Known rows, with every step that occurs
V-C-D: [ 13.4  -3.5 -16.0   8.2 -19.3  -8.4  15.1 -58.2  20.9  10.3 -14.3 -46.9
  18.5  26.5   4.4  -2.0  26.3  -6.6   3.4   3.5 -40.0   8.1   7.7  -2.0
  -3.1   0.7   1.1   8.4 -44.4 -43.2  -2.2]
Q-G-C-D-V-X: [-10.5   3.7  15.8  45.9  -0.5  38.3 -17.5 -18.9  17.1  -6.3  23.3 -31.9
  -5.7   2.2  15.7  -4.2  24.5   3.0  -0.9 -35.8   9.1 -20.9 -14.3 -17.9
  21.7  23.7  -2.4  -5.5  -7.6  -0.4 -28.2]
D-V-X: [ 15.7 -11.0 -42.1  15.2  10.4  32.2 -27.7 -28.0  28.6  28.2  14.5 -14.6
  11.6  15.1  20.9  14.3   3.0  -2.2  -1.8  83.5   3.4  33.3   9.2 -15.3
  -9.9   2.9 -15.2  -5.6 -24.0 -42.1 -13.7]
V-C: [ -1.1  -6.9 -17.7   3.7  -7.4  -7.1   3.7 -58.1  22.8  29.3  -8.9 -57.0
  15.1  20.2   8.1  -5.5   0.2   7.1  -7.9  28.2 -23.8   5.9  10.0   6.1
 -21.4 -21.5  18.3  15.9 -32.6 -33.4   3.3]
G-C-V: [ 44.5   1.6   9.2  11.2   1.2  24.5  -2.2 -40.6 -14.0   0.8  -9.6  20.6
 -13.3   5.3  20.0   5.1 -39.0   7.3  33.8 -53.1 -31.2  -0.5 -22.6  13.8
  -2.7   2.4   4.1 -29.4 -21.1  13.7 -49.6]
G-C: [ 30.1   2.5  29.1  21.6   5.9  24.3  -1.6 -26.4  -6.8  12.3   1.4  -5.1
   2.0  -8.2  19.6   4.9 -43.3  12.1  24.0 -63.0 -14.8   6.9 -12.4   7.1
   6.4 -12.3  13.1 -16.1  -2.0  16.5 -25.2]
J-X-V-C-G: [ 35.8 -13.5  -3.8 -45.9  -4.5 -38.2   0.8 -18.1  16.0   7.6  -0.7 -36.1
   2.2  33.5   8.8 -14.2 -35.7   4.0  -7.8  26.9  -9.7  22.5  -7.1  17.4
 -21.1  -1.3  19.7  33.5 -20.7 -80.9   0.3]
X-J-N: [ 43.4 -23.1  17.8 -10.2   3.8 -54.1 -33.8 -63.3   9.4  -8.0  36.7 -22.8
 -32.3  17.3  26.2  -6.1  -6.4  22.3  56.4 -37.4   5.6   8.7   5.0   2.7
   9.3 -32.9 -14.0   0.2 -26.9 -29.2   9.6]
G-C-D-V: [ 49.8  14.0   8.4  35.4   9.3  34.4   3.0 -29.1  -0.8   0.4   0.6  10.5
   5.1   1.5  25.8  16.6  -9.0 -14.6  31.3 -58.5 -34.3  15.8  -8.5  -6.1
  37.6   7.2 -10.9 -40.1 -15.5  -1.1 -43.4]
J-N-X-V-Q: [ 33.5 -41.0   8.2  -4.4  15.7 -48.1  -1.9  37.5  45.7   9.8  22.7   7.6
  -4.8  30.7   2.2 -11.7  -1.1   0.1  28.8  34.1  -3.2  25.9  -1.0 -22.5
  -8.5 -10.5  -5.8  12.4 -21.7 -43.2  30.4]
Q-G-C-V-X-J-N: [  4.4 -10.1  27.1  19.2  -2.8  -4.1 -28.2 -36.4  17.0 -22.8  27.1 -20.9
 -41.6  15.4  17.6 -16.7   8.2  24.3  23.2 -45.2  17.5 -46.1 -18.6  -4.8
  12.3   3.2   3.2   1.6 -14.5  11.6 -29.1]
Q-V-C-D-X: [ 18.1  15.1 -13.8  -7.6  11.4  22.6   3.9 -39.9  -6.4  17.3 -25.0 -55.3
 -13.5  14.4  15.8  13.3  46.6 -16.0   2.4  26.8 -65.6  -7.7  14.0   1.2
  -9.6  19.0  -8.3  -8.2 -32.6 -36.2 -40.1]
D-V: [ 19.5  -9.1 -36.2  15.7  20.3  23.2 -31.9 -47.1   6.1  29.4  22.7 -20.7
  -0.1   5.7  28.4  13.2  -6.4  -4.5  13.3  42.0 -14.3  38.5   5.6  -4.3
  -1.6  -6.2 -13.7 -25.8 -25.9 -38.3  -7.4]
N-X-V-Q-D: [-18.3 -14.2   6.8  17.2  17.4 -22.5   3.2  25.8  29.1  -2.4  -8.8  -9.1
   8.2  17.0 -10.1   8.0  14.9   0.8   1.1   6.9  22.3  41.6 -12.8   9.4
 -62.1   7.8  -5.5  33.8  -8.0 -35.4   1.2]
C-V-Q-G: [-12.3 -19.4 -32.7   6.6  -4.0  -3.7 -20.3 -40.6   7.6  -7.0  22.7   4.5
 -17.2  30.2 -10.4 -20.5  15.7  21.8   7.5  29.4 -10.6  -6.0 -39.7  -7.6
 -39.5  46.2 -15.6  -6.4 -24.9 -33.1 -14.2]
J-X-V-Q-G-C: [ -6.3  -4.4  25.9  -4.4  18.6 -25.8  -5.8  -0.1  20.1   7.9  18.3  -4.3
   1.6  19.5  16.6 -23.7 -42.1  16.8  -2.4   0.2  12.7  11.2 -33.0  -0.3
 -28.8  25.9  24.5  15.4  24.0 -40.6 -18.9]
Q-C-G: [ 21.3   0.5  -2.6 -35.1 -15.5  14.6 -24.1 -49.8 -13.1 -23.8  15.1 -62.6
 -22.7  12.5   5.2   3.6  -2.9  12.8  -6.6 -34.8   5.8 -24.4  10.8  20.3
  24.0   3.8 -12.2   6.9 -32.5 -25.9 -15.3]
V-Q-G: [-42.2 -17.0  -6.5  23.6   5.5  -8.5 -19.9 -20.1  21.7   4.1  40.4 -26.9
   1.6  16.7 -17.0 -26.8  14.5  28.4  -9.2  20.1  15.0  -0.8 -33.0 -18.7
 -30.6  33.8  -5.2  12.1   4.4 -31.6  14.2]
D-X-J-N: [ 38.7 -25.3  10.5  11.4 -14.7  -8.1  -9.3 -60.5  -4.7  28.6  23.3  -3.0
 -17.3  16.5  21.7  12.3 -27.1 -11.2  50.5  26.7 -11.7  13.1   5.9   6.5
   2.7  -2.6 -20.8 -14.6 -23.5 -47.6  18.3]
V-Q-D-X-J: [ -9.8  -3.4  -2.6  30.7  10.7  -1.4  -0.6 -44.9  12.9  -4.7  11.5   0.6
  -5.9  16.1 -12.0  25.4  10.5   4.7  17.1  25.1   8.9  18.8 -30.2   4.5
 -40.4  39.3 -26.3  -5.3  19.7 -26.1 -10.3]
G-C-D: [ 47.3   4.3  30.7  27.4  -5.6  23.6   9.4 -23.7  -7.9  -6.0  -3.2   5.3
   6.9  -2.8  17.2   7.4 -16.8  -0.9  34.5 -86.6 -29.7   8.9 -15.9  -2.0
  22.0   9.7  -3.0 -24.6 -13.8   5.7 -32.6]
G-C-V-X-J: [ 37.2   8.0   8.8  10.3  -9.9   9.0  -3.9 -44.2   1.5 -12.5 -16.1  19.9
 -12.7  15.9  17.5   4.2 -27.4  15.0  31.2 -42.3  -6.1  -7.3 -16.0  14.5
  -8.6  -2.2  -0.7  -6.4 -22.2   9.8 -61.4]
J-N-X: [ 53.9 -51.8   1.8   3.0  -9.2 -18.3  -7.3  21.0  31.7  21.3  22.7 -20.6
  -7.6  17.6   1.4  -0.9  -4.4   6.8  33.3  44.3  12.6   8.4   7.5 -22.9
  19.2 -16.2 -11.2   9.3 -37.3 -29.0  41.4]
V-C-G: [ 33.6 -11.8 -28.3 -26.8 -25.5 -16.2   5.7 -31.3  15.1  -3.1  -1.8 -57.8
   5.1  29.9 -22.8  -9.8   4.1   4.7 -15.5  15.3 -27.2  -0.4   0.7  12.3
   6.6 -16.4  -4.6  26.5 -49.6 -58.8  12.4]
J-N-X-V-Q-G-C: [ 14.7 -28.7  31.5  14.5  19.6 -37.9  -1.8  47.9  46.8  -1.8  26.9  -0.6
 -13.9  24.0   2.7 -17.8   2.2   3.8  22.2  -1.7   6.8  -1.5  -8.3 -23.9
   7.7  -9.8   5.1  10.7  -7.6 -15.2  16.4]

Rows
[-18.1   0.0  20.2   0.4  55.4 -27.5 -15.2 -20.5  17.2 -15.5  13.6   6.0
  -7.4  13.8  10.9   7.6  11.4   3.2  12.3 -38.3 -17.5  52.7 -22.7   9.7
 -74.2  16.2  -1.3   1.0  19.5 -31.9 -20.0] => X-V-Q-D
[ 17.8 -14.5 -33.2  12.1   3.1  19.3  -0.9 -45.5   1.9  -5.3  -0.2  28.0
 -15.8  27.2  -9.9  21.7   9.1  -3.7  22.0  51.7 -21.9  13.0 -39.3   2.5
 -47.5  60.3 -30.6 -27.4 -11.3 -27.8 -27.7] => C-V-Q-D-X
[ 12.6  -1.5  -6.4 -22.9  23.6  27.5 -30.4 -10.9   1.4   9.6  -3.9 -44.8
 -19.9   2.9  15.7   7.9  27.4  19.0  -1.2  30.8 -14.3   3.8   5.7  -7.3
 -34.0  12.8  -8.3  11.7 -14.0 -16.9 -42.2] => Q-V-X
[  4.6  -2.3  26.5  -0.8   9.6 -25.9   0.6  -1.8  18.9  -3.1  15.9   1.4
   3.1  24.0  14.4 -21.2 -25.5   9.2   5.1 -16.0   1.9  12.2 -34.5  -6.2
 -17.9  40.1  15.3  11.3  16.5 -46.3 -22.8] => J-X-V-Q-G-C-D
[ 32.7 -27.0   5.2  -8.9 -10.2 -31.9 -28.1 -35.3  34.3  -3.6  21.5 -17.2
  -9.8  25.7  13.3  -3.4   1.1  23.2  29.3  21.4  23.3   6.5   7.7 -11.8
  -7.9 -15.2 -13.7  25.5 -25.5 -32.5   3.4] => V-X-J-N
[ 40.5  -7.5 -26.3  18.1   1.5  21.3 -14.8 -45.7   1.2   6.0  15.3  -7.1
   5.1  12.0  21.7  14.4  25.3 -17.8  26.1  -0.9 -30.2  36.0   1.6 -14.6
  16.3  22.7 -32.6 -30.9 -38.7 -49.8 -13.1] => C-D-V
[ 14.6  -7.0  -1.5 -11.7  -5.0   3.6  16.8 -32.6  -2.8  29.0  -8.7 -11.7
   6.8  26.9   4.9   4.0 -21.3 -35.4   1.1  27.4 -52.1  32.5   6.6  26.0
 -35.0   3.0  -1.2   6.3 -30.9 -78.2   7.5] => D-X-V-C-G
[ 32.2  10.2 -21.9 -45.8  16.1   1.0 -12.4 -19.5  -4.3  -8.6 -10.8 -72.8
 -29.6  16.0  -4.8  -0.4  35.8   8.0 -13.7   5.9 -47.6 -13.6   6.1  11.1
  -1.5  -6.8  -7.6  14.7 -38.4 -37.7 -32.6] => Q-V-C-G
[  9.1   9.1   0.8 -22.8  21.1  -1.5 -38.0 -32.9  -1.7  -7.2  -4.7 -48.7
 -30.9   6.6  21.2   5.0  33.0  26.0  11.1   0.8  -0.4  -1.6   8.8   5.9
 -33.9  -1.9 -13.3  21.3 -18.7 -21.4 -50.9] => Q-V-X-J
[-21.0  -1.3  11.8  46.6  -7.9  18.3  12.1  -8.5  15.2   4.0  24.1   3.9
   7.5  16.0 -15.2 -14.2   6.0   3.1   0.8  -3.3  -8.4 -12.8 -39.1 -20.7
  -0.5  52.5 -10.0 -11.7  11.4 -17.0  -7.5] => V-Q-G-C-D-X
[ 59.5  -3.3  14.4   2.8  -3.8  -3.5  -5.8 -30.9  14.6 -16.9  -5.5  26.8
 -23.8  22.9  21.7   2.6 -25.7  13.1  43.6 -33.5 -12.8 -15.6 -12.8   0.6
  12.5  -7.2  -3.9 -14.1 -21.7  12.3 -51.8] => G-C-V-X-J-N
[ 19.9   9.5  -9.2   1.8   1.0   0.6 -27.4 -72.7  25.4 -21.5  13.4 -40.7
 -23.0  28.2  43.9  16.5  38.4  -6.0  19.3  -1.7   3.2 -22.7  33.1 -10.4
  43.4   9.5 -22.2 -14.5 -31.1 -19.0 -44.8] => Q-C-D-V-X-J-N
[ 12.6  -5.3 -19.6  25.8  32.3  41.5 -31.2 -37.0  26.0  -5.9  10.3 -35.8
 -13.1   2.1  18.0  47.3  33.2  -2.0   1.6  39.5  21.9  23.6  -4.0  -5.5
 -21.1  17.1 -21.3  -9.4   3.0  -9.6 -29.7] => Q-D-V-X
[  4.1   3.6 -51.1  16.9  15.7   9.5 -12.9 -60.8  28.7  35.4   1.1 -46.0
  10.3  22.4  25.1   8.3   8.8 -11.1  -7.6  68.5 -27.2  22.7  18.0  -1.8
   0.2 -21.2   2.7 -11.1 -34.5 -41.4 -12.0] => D-V-C
[ 16.3 -13.7 -30.3   2.1  10.6   3.6 -12.0 -45.1   7.5 -21.5   3.0  16.6
 -19.6  26.3  -9.4  13.1  18.3  13.4  21.4  20.1 -15.0  12.1 -41.0   0.9
 -47.3  47.1 -25.3 -18.2 -11.9 -19.5 -31.7] => C-V-Q-D
[-13.3   9.7   9.2 -32.8  32.2 -32.9 -13.6 -22.6   9.6 -23.5  16.7  -5.6
 -10.0  28.9   6.3 -14.7  -1.3   3.5  -4.2 -39.3 -22.1  22.6  -4.3  15.8
 -36.9   9.9  -2.7   9.5  -5.1 -49.3 -23.8] => X-V-Q-C-G
[ 38.8  17.9  -1.7  37.7  11.3  23.1  10.0 -13.4  12.2  -4.4   3.4  25.6
  12.3  11.1  12.7  10.8  -5.6 -10.8  24.8 -40.4 -36.6  16.6 -18.7 -16.9
  33.4  20.3 -15.6 -37.8  -5.4  -4.4 -44.0] => G-C-D-V-Q
[ -7.2  -9.5  14.0  25.8  -5.9   8.4   8.7 -27.6  -2.7   8.3  16.2  10.6
   7.6  20.7   5.2  -2.2  22.7 -28.4  19.2  -8.9 -37.8  30.5 -17.7  -6.9
 -29.2  57.5 -21.9 -13.7 -15.9 -66.8   3.0] => C-D-X-V-Q-G
[  4.1   2.3  -3.4  10.4  -8.9 -21.0   2.5 -52.0  22.6 -12.1  17.7  -1.5
  -9.5  38.4   8.5   1.9  17.2  -2.0  24.1  16.5 -10.4 -17.4  -0.6 -15.2
  19.1  38.1 -26.5 -15.8  -7.3 -31.6 -18.3] => V-Q-C-D-X-J-N
[  7.5  -1.4   8.7 -22.6   8.4 -30.9  -4.3 -27.5  17.2  -0.3   6.1  -7.6
   3.6  31.8  24.3 -10.9 -21.2   4.8   3.2  13.4  -1.0  19.1 -12.4   0.3
 -24.6  39.5  10.4  10.5   6.3 -60.0 -26.3] => J-X-V-Q-C-D
[  7.8   2.4 -14.1  26.1  29.0  20.5 -37.0 -56.9  23.3 -19.0  10.3 -37.5
 -21.8   5.1  21.4  44.5  36.4   3.1  11.5  14.3  29.9  21.0  -1.3   5.9
 -21.0   6.3 -23.4  -1.5   1.3 -11.1 -35.9] => Q-D-V-X-J
[ -8.8 -11.2   4.0  11.2  14.8   7.6   9.3 -24.9  -0.5  39.5   7.4  27.5
  13.5  19.8  12.5   3.9 -28.8 -24.2  14.6  37.6 -40.6  51.7 -11.2   8.5
 -60.2  27.8  -5.9 -12.4  -0.5 -65.5   3.7] => D-X-V-Q
[ -7.3   5.6  20.5  47.4   5.8  32.6 -18.8 -30.7   3.0  -7.5  29.0 -34.2
 -14.5  -3.7  18.9  -6.2  20.3   2.5   8.3 -60.9  -2.1 -18.0 -16.8  -9.3
  27.3  18.2  -1.9 -18.5  -9.5   1.4 -23.9] => Q-G-C-D-V
[  4.1  -4.3 -50.5  21.3  25.1   6.8 -20.3 -27.9  24.8  21.6  26.5   4.4
   9.7  20.9   7.6   3.0   1.3  -0.7   2.7  71.8 -15.6  38.9 -10.7 -18.9
  -8.8  14.0 -20.3 -23.2  -8.5 -44.8 -11.1] => D-V-Q
[  5.2 -13.2   0.8   2.3 -16.6 -16.2 -26.5 -50.6  18.1  -0.6   6.2 -27.5
   2.7  17.6   9.3  -3.0  -0.9  26.8  14.6   8.9  31.4  14.5   3.4   5.7
 -34.3  -9.1 -10.4  36.5 -24.2 -36.2  -9.7] => V-X-J
[  3.1 -15.2  18.1   8.1   9.6  19.4  -1.3 -40.9 -16.3  44.9   2.7   7.5
   6.2   7.9  28.1  10.0 -36.0 -28.1  22.4  12.9 -39.9  50.3   1.6  20.5
 -54.9  12.9   0.7 -13.4 -12.7 -58.5   5.6] => D-X-V
[-19.9   7.6 -27.6  40.6  29.0  17.3 -21.8 -18.9  28.7  11.2  32.4  -8.2
  -1.5  14.7  10.3  -6.9   7.2   4.5  -6.8  33.7  -2.7   4.8 -20.9 -20.7
   7.4  17.6  -7.9 -22.8   7.3 -16.0 -23.4] => D-V-Q-G-C
[ 27.5  15.7   7.9  30.1   5.0  15.0  10.9 -47.3  -3.9 -18.8 -14.1  38.0
 -22.5  17.4   5.1  23.4 -21.7   0.1  35.5 -35.2 -20.1  -8.1 -37.3  18.2
 -12.9  28.1 -14.0 -30.2   4.8  13.3 -63.9] => G-C-V-Q-D-X-J
[  9.1   1.5  25.6  39.2   2.1   3.8 -23.8 -26.9  27.4 -23.0  34.8 -27.4
 -25.7  13.4  21.3  -6.9  31.2   7.2  21.5 -50.8  13.2 -32.7  -9.2 -20.7
  44.2   7.5  -9.1  -6.7  -9.7   0.4 -24.7] => Q-G-C-D-V-X-J-N
[ 22.3  -8.8   6.2 -23.3  -1.2 -35.4   5.9 -36.3  19.6  16.5  -8.3 -29.7
  12.0  31.1  25.2 -10.2 -21.8  -4.7   2.9  17.6 -18.6  27.7  -1.7   7.8
 -27.3   9.3  22.6  21.0 -17.5 -71.9 -10.9] => J-X-V-C-D
[ 13.5  21.6  -9.6  -8.1   8.9  -0.1  -1.2 -60.3  -9.3   5.6 -25.1 -57.8
 -23.7  17.9  20.1  11.7  50.8 -12.0  11.5   1.9 -55.1  -9.8  15.5  12.3
  -9.8   6.7 -12.3  -0.9 -35.2 -38.3 -48.4] => Q-V-C-D-X-J
[-12.3  -6.7  16.3  27.1  -7.4  31.6 -20.9 -28.3   7.2  -8.1  14.7 -25.9
 -21.3   5.6   9.9 -14.0   1.3  21.8   1.3 -30.4  11.8 -33.4 -25.7  -0.9
  -9.9  20.8   9.6   2.6 -11.4  11.7 -32.2] => Q-G-C-V-X
[ 37.6  -9.6 -31.5  20.4  -7.2  26.5 -12.2 -30.8  18.9   4.0   9.7  -5.3
  14.6  18.9  14.2  14.9  32.6 -15.3  15.5  33.2 -16.8  35.1   3.5 -24.3
   9.4  29.7 -33.7 -14.5 -37.9 -52.3 -17.9] => C-D-V-X
[  2.0  -4.1 -31.9  33.0   4.9   8.4 -15.0 -30.8  19.6  -4.9  30.6  -8.5
   3.7  21.4   3.6  -2.0  46.6  -8.9   9.0  15.7 -17.4  20.3 -17.7 -30.0
  11.9  46.1 -33.9 -23.0 -21.8 -51.8  -9.0] => C-D-V-Q-G
[ 11.7 -11.9   4.2 -25.4   6.2 -33.1  -1.0 -36.2  20.4  27.7  -5.2 -36.5
  10.1  27.8  28.7 -13.1 -38.5   3.9  -3.3  34.9  -8.5  26.1  -0.7  15.1
 -37.4  -4.6  33.3  26.5  -9.6 -65.2  -6.4] => J-X-V-C
